Each row was made from one small tree. Brackets hold a mark, then the marks that hang from it, in alphabetical order. Every link used is in the known rows. Write each row's tree.
Known rows
(Z M): [ 17.0 -10.6  18.8  -0.1 -39.7   2.8 -21.2  16.3  -2.1 -57.7 -39.6  28.9
  18.4   3.4  -3.5 -15.9  -8.4  13.6  22.2 -37.3   8.1  25.5]
(L J): [ -1.0   6.0   3.2  -1.2 -35.6  -4.9  10.3  28.0   8.9 -65.7 -30.5  22.3
  23.7 -20.8   2.3 -27.8   4.6  10.8  21.3 -23.0  35.6  25.6]
(Z (M (L J Q)) U): [ 30.6  -5.7   5.4 -14.5 -16.7   0.2  -8.8  39.9  16.0 -40.2 -81.5  41.4
  34.3 -33.7  -7.2 -17.5  32.5 -12.7  22.7   8.0  34.3 -10.5]
(Z (T N)): [ -4.7 -18.2  20.3   1.1 -50.9   5.6 -12.6  49.3  14.5 -62.7 -35.7  20.6
  -0.5 -20.3  -4.3 -14.3   1.7  13.3  19.9 -40.8  34.9  55.8]
(U K (Z M (T N))): [ 28.9 -17.3  51.2  17.5 -24.4   5.8 -25.1  18.3   6.3 -73.8 -56.0  21.7
  -9.1 -41.7  26.3 -27.2   0.0  11.4  13.3 -34.5   6.1  68.4]
(M L Z): [ 11.7 -29.1  -8.8  -4.5 -33.9  -6.7  -5.8  32.5  30.3 -49.8 -44.0  18.3
   0.8   3.9  16.5 -13.4   5.7   6.9  11.0   0.1  31.4  40.2]
(M Z): [  2.8 -15.5   4.4  -6.4 -45.4  -7.4   0.9  17.1  19.1 -59.4 -24.9  29.4
   4.1   8.7  12.5 -25.2  -5.4  17.4  21.4 -10.3  22.8  42.1]
(U (K Y) (Z M T)): [  5.7 -24.2  71.1  31.9 -38.2 -22.2 -31.1  -4.7 -21.2 -55.2 -61.8  41.2
  -9.8 -44.2  30.7 -26.0   0.5  -9.8  -2.7 -50.5  -6.9  55.1]
(U (Z (M (L Q)))): [ 32.2 -20.1  43.0  20.6 -27.7  -0.6 -18.0  25.7  16.2 -47.2 -76.2  27.6
  31.3 -24.8  10.3 -17.3  19.3  -8.7  14.0  -7.0  30.7  34.4]
(U Z): [ -5.0   3.5  28.8  23.3 -40.7  -0.7  -2.3   8.8   6.9 -71.7 -33.3  19.0
  10.9  -7.5  12.7 -27.8   5.6  -2.4  17.6 -20.0  26.8  52.3]
(M (Z (T N) U)): [ -1.5 -13.4   7.2 -24.5 -47.0   4.6 -11.6  37.4  22.4 -59.4 -45.4  37.7
 -21.4  -4.6   2.6 -25.4   7.1   9.7  24.4  -2.1  25.8  47.2]
(G (Q (K Y) L)): [-28.0 -53.9  35.1  -1.9 -74.2 -25.0 -34.8   0.7 -13.9 -68.2 -25.6  10.9
   9.3 -67.9 -17.3 -24.6  20.6 -22.4  -4.1 -50.3  14.4  32.9]
(U (Z M)): [ 15.2  -2.2  37.6  13.1 -35.4   7.7 -16.5   0.1  -4.1 -66.0 -53.2  26.0
  16.8  -3.4  13.8 -28.4  -3.7   8.3  21.6 -26.2   9.3  40.4]
(U (Z T)): [-15.6  -6.4  46.7  22.9 -42.0  -4.8  -4.2  20.7   2.1 -59.8 -37.9  33.2
   3.9 -15.1  13.1 -16.8  -3.8  -6.5  15.2 -36.8  34.6  60.2]
(M (Z (T N))): [  6.1 -27.8  15.9 -12.3 -52.1   1.2  -4.6  41.0  23.2 -61.2 -34.5  27.8
  -9.5  -8.3  11.3 -24.4  -5.9  25.8  23.1 -19.7  34.9  63.6]
(Q K): [ -4.3 -22.5  14.1   3.8 -47.1 -23.7 -15.5  10.5  15.2 -75.3 -10.4  12.5
  15.6 -19.0 -13.3 -18.9  14.8  -7.2   8.5 -42.1  23.3  42.1]
(L J (Q (K Y))): [ -2.4 -27.5  41.5   8.7 -60.1 -45.4   1.7  15.4   5.8 -61.3 -35.5  31.4
  37.5 -62.5  -5.7 -42.0  40.9 -17.9   5.0 -32.6  38.2  19.5]
(Q K L): [-16.5 -36.5  17.4   0.7 -48.5 -25.6 -26.0  25.4  -0.6 -64.7  -2.4  13.2
  10.1 -37.5 -12.2 -25.2   5.0   1.8  -0.1 -45.9  14.4  40.5]
(Z (M L) T U): [  7.8 -20.9  13.8 -10.0 -24.9   5.2 -37.3  38.1   0.2 -31.1 -71.4  40.4
  -1.4  -6.3  -8.0   6.7   5.2 -15.0  14.3 -25.7  15.4  13.8]
(G (Q K)): [ -3.8 -30.8  19.3  -5.5 -53.4  -8.3 -14.4  -5.2  18.2 -88.5 -20.4   4.2
  23.1 -34.2 -23.7 -10.7  18.1 -23.2  17.2 -36.3  36.7  34.0]
(U K (Z M T)): [ 18.5 -16.3  59.2  25.7 -22.0  -8.9 -21.1   4.7  -2.1 -65.6 -49.4  36.0
  -4.1 -31.0  27.1 -16.8  -9.0  -0.4  10.2 -40.7   2.9  57.1]
(U K): [  9.7 -11.1  12.0  20.2 -30.2 -17.5  -8.5  16.7  17.8 -73.6 -13.7  17.6
   3.0 -23.8  10.3 -15.6   6.6  -0.6   2.9 -33.5   8.5  47.7]
(G (Q K L)): [-16.6 -42.6  20.1  -9.1 -54.9 -11.3 -25.6  12.0   3.3 -76.8 -13.8   3.8
  15.9 -55.9 -24.3 -16.0   7.9 -13.6   6.1 -40.0  26.5  37.7]
(K Y): [-15.6 -15.5  22.1  15.0 -64.1 -16.6 -18.4  15.0  -7.8 -53.0 -32.2  27.4
   8.4 -16.6   0.2 -23.5  12.6  -5.6   6.6 -42.0  12.4  36.1]

Which tree is each row?
[  3.6 -20.5  43.0   6.9 -38.5 -22.4 -43.6   4.1 -20.5 -43.2 -57.5  55.6
 -16.1 -35.6   7.8 -14.4   8.8 -20.6  -0.6 -44.8 -18.4  23.3] : (Z M T (U (K Y)))
[ 20.4  -7.7 -24.6 -13.5  -4.6 -16.0   5.4  26.1  33.7 -60.6 -56.3  27.1
 -10.2 -29.5  27.9 -28.2  24.9  -5.5   5.7  21.9  22.5  19.8] : (M (L J) (Z (U K)))
[  8.0 -27.4  -2.3   3.8 -34.0 -29.6 -25.8  13.7  17.2 -46.7 -56.2  28.6
 -27.5 -26.0  25.0 -22.7  31.9 -21.2 -12.3   3.9  -1.0  32.6] : (M L (Z (U (K Y))))
[ 13.6 -12.3  47.3   3.7 -40.1  18.7 -22.7  25.7  -1.1 -64.9 -63.3  26.0
   1.0 -21.4  12.0 -28.6  -5.9  18.5  26.5 -35.4  20.4  60.5] : (U (Z M (T N)))
[ -3.9 -24.6  -0.1 -15.0 -30.8  -6.8 -16.0  40.3  22.3 -36.9 -55.7  41.6
 -16.6   1.3   6.6  -3.8   7.7 -12.0  12.3   0.9  32.3  33.6] : (M L (Z T U))
[-26.0 -33.0  23.2  -1.1 -56.0 -38.6 -17.9  20.3 -18.2 -57.5 -22.5  21.3
  14.5 -68.0  -0.6 -48.0  19.8  -1.9  -5.9 -47.2  16.5  25.5] : (Q (K Y) (L J))
[ 10.0  -7.0   4.8 -21.0 -14.7   4.9 -18.3  42.1   2.2 -35.5 -80.8  44.2
   9.7 -22.4  -0.5  -6.5   9.2  -9.2  19.9 -18.4  30.5   1.4] : (Z (M (L J)) T U)
[  9.4 -20.5  27.1   1.5 -40.5 -32.1   9.9  25.5  24.2 -68.4 -24.4  25.7
  45.8 -53.7 -10.1 -35.6  30.5 -10.3  17.5 -23.7  48.9  21.7] : (L J (Q K))
[-24.6 -40.9  26.6 -10.6 -63.5 -23.7 -18.3   7.9 -13.1 -70.1 -34.1  12.3
  21.0 -84.5 -11.6 -37.8  21.7 -14.6   1.3 -43.4  30.7  20.1] : (G (Q (K Y) (L J)))
[-13.3 -31.6  12.3 -17.1 -43.7 -11.9  -5.3  14.9   4.1 -79.7 -23.4   6.2
  27.0 -71.9 -15.6 -29.5  10.5  -5.6  13.2 -33.6  41.8  22.8] : (G (Q K (L J)))
[ 14.0 -31.6  21.5   0.8 -30.6   0.7 -28.4  41.6   5.2 -35.7 -62.6  32.9
   8.0  -8.9  -2.3   6.5  -8.6   1.0  13.0 -41.6  24.5  30.0] : (Z (M L) T)
[ 46.6 -26.0  44.9  33.7 -10.2 -11.9 -19.2  18.4  22.7 -57.0 -69.7  23.0
  21.0 -48.0  24.3 -19.5  24.3 -12.2   0.1  -6.7  15.1  42.2] : (U K (Z (M (L Q))))
[ -5.2  -6.6  21.6   9.8 -26.9 -18.6 -19.4  24.0   9.2 -59.9 -29.1  38.5
 -15.1 -28.3   1.6  -5.2  10.3 -20.2   3.7 -31.0   8.9  37.8] : (Z T (U K))
[ 24.1 -36.1   9.0   3.3 -38.0 -13.9   1.2  41.9  41.1 -44.9 -48.9  29.5
  17.3 -14.6   9.2 -15.5  17.5  -1.4  12.5   9.2  43.5  36.4] : (M (L Q) Z)
[ 16.3 -14.7   6.3   6.6 -27.6 -12.9  11.2  54.3  30.6 -49.1 -56.0  24.7
  39.8 -41.3   2.2 -16.7  29.9  -5.8  13.2  -5.0  57.2  18.9] : (M (L J Q))
[ 23.6  -0.7  15.9   3.5 -12.6  10.4  -5.2  22.1   6.6 -57.4 -80.4  18.9
  23.9 -24.4  25.2 -30.2   9.5   5.4  21.1  -8.9  33.6  24.6] : (U (Z (M (L J))))
[ -3.0 -11.9  47.3  34.9 -27.0 -16.5  -7.3  14.0   9.2 -70.4 -30.3  29.1
  -7.6 -36.2  25.1 -17.1  -0.4 -10.0   2.4 -35.8  18.0  69.7] : (U K (Z T))
[  2.8 -37.3   9.0  -2.9 -35.8 -11.5  -8.1  43.2  25.1 -40.2 -48.0  33.2
  -6.9  -1.5  13.9  -3.3  -6.5   3.5   9.6 -14.8  39.8  46.4] : (M L (Z T))
[-13.5 -19.4  62.3  42.1 -45.0 -31.0 -18.6   2.9  -7.9 -59.4 -43.2  35.3
 -14.2 -49.5  31.3 -27.2  11.2 -20.6  -9.0 -46.5   7.7  67.7] : (U (K Y) (Z T))
[ -6.3 -21.3  55.7  34.4 -49.0 -16.4 -19.8  16.7   2.1 -71.2 -51.6  20.8
 -21.9 -59.7  30.2 -36.9  21.7  -7.6  -5.5 -39.1  11.4  78.3] : (U (K Y) (Z (T N)))
[ 17.6  -8.6  -3.7 -11.2 -23.8   7.8 -33.1  25.8   6.2 -44.0 -67.7  28.3
   6.0   0.9  -8.6  -3.9  15.6 -10.6  13.7 -11.4  10.0   8.4] : (Z (M L) U)
[ 10.5 -22.5  41.0  14.8 -25.5   5.9 -26.4  26.6   2.1 -43.1 -75.4  30.7
   4.9 -14.6  15.1  -4.6  -4.0  -5.3  14.0 -30.9  27.5  43.7] : (U (Z (M L) T))
[ 19.6 -23.1  34.0   6.4 -26.5  19.0 -29.2  40.4  11.9 -52.5 -82.6  15.5
  -2.7 -25.7  15.4 -14.6   5.2   7.6  17.4 -25.3  30.5  59.9] : (U (Z (M L) (T N)))
[-28.6 -45.0  31.3   8.4 -67.2 -38.1 -36.3  15.4 -17.7 -55.0 -14.7  18.3
   3.6 -51.1  -8.6 -33.6  15.2  -9.0 -11.2 -57.4   3.7  38.7] : (Q (K Y) L)
[  9.2 -28.5   1.8  -1.8 -15.6 -19.8 -16.7  31.6  29.5 -46.9 -52.3  38.0
 -27.0 -21.8  21.2  -2.6  13.3 -16.9  -1.0   0.2  16.8  40.8] : (M L (Z T (U K)))
[ 20.4 -11.8  22.9  12.3 -22.3  10.4 -25.6  15.9   5.9 -53.8 -71.5  17.1
  12.2  -7.3  16.6 -15.8   5.8  -2.5  13.5 -16.0  19.1  39.6] : (U (Z (M L)))
[ 12.0 -18.4   9.0 -11.9 -30.6  -7.8 -13.9  29.6  26.5 -67.8 -39.5  32.8
 -32.7 -27.7  17.8 -27.9  10.3   5.7  10.4  -3.7  11.4  55.9] : (M (Z (T N) (U K)))
[  5.2 -11.6  57.1  14.8 -37.0   3.1 -19.8  11.3  -9.5 -53.7 -55.0  40.3
   9.0 -10.0  12.0 -17.2 -14.6   4.4  21.9 -41.2  16.5  48.3] : (U (Z M T))
[  1.8 -15.0  11.5   4.7 -44.6 -31.0 -17.2  -4.1   4.5 -57.2 -39.2  40.1
 -24.2 -22.6  21.2 -36.0  23.5 -12.8  -4.3  -6.5 -10.4  32.8] : (M (Z (U (K Y))))
[-13.0 -16.9   7.5 -14.5 -42.1   9.2   1.3  29.0   1.3 -69.1 -34.3  15.1
  25.0 -59.8  -6.4 -24.7  -1.5   6.0  20.0 -22.2  40.0  19.7] : (G (Q (L J)))
[ -7.4  -5.2  18.3  17.5 -43.2 -28.0 -26.8   1.7  -3.1 -59.1 -34.7  33.2
 -14.9 -32.8   6.1 -23.5  30.4 -25.1  -5.7 -25.8  -9.2  29.5] : (Z (U (K Y)))
[ 15.7 -11.7  28.4   0.3 -21.2  -9.3 -32.5  15.6  -3.8 -53.6 -46.2  47.5
  -9.0 -22.9   3.1  -5.2  -0.8 -10.6   9.0 -36.3  -8.3  24.9] : (Z M T (U K))
[ 13.8 -41.7  20.7  12.4 -38.7 -31.3 -15.0  37.1  33.3 -56.6 -35.0  14.8
  32.4 -40.9 -14.6  -8.4  39.4 -24.8   0.2 -19.6  42.7  33.3] : (M (L (Q K)))
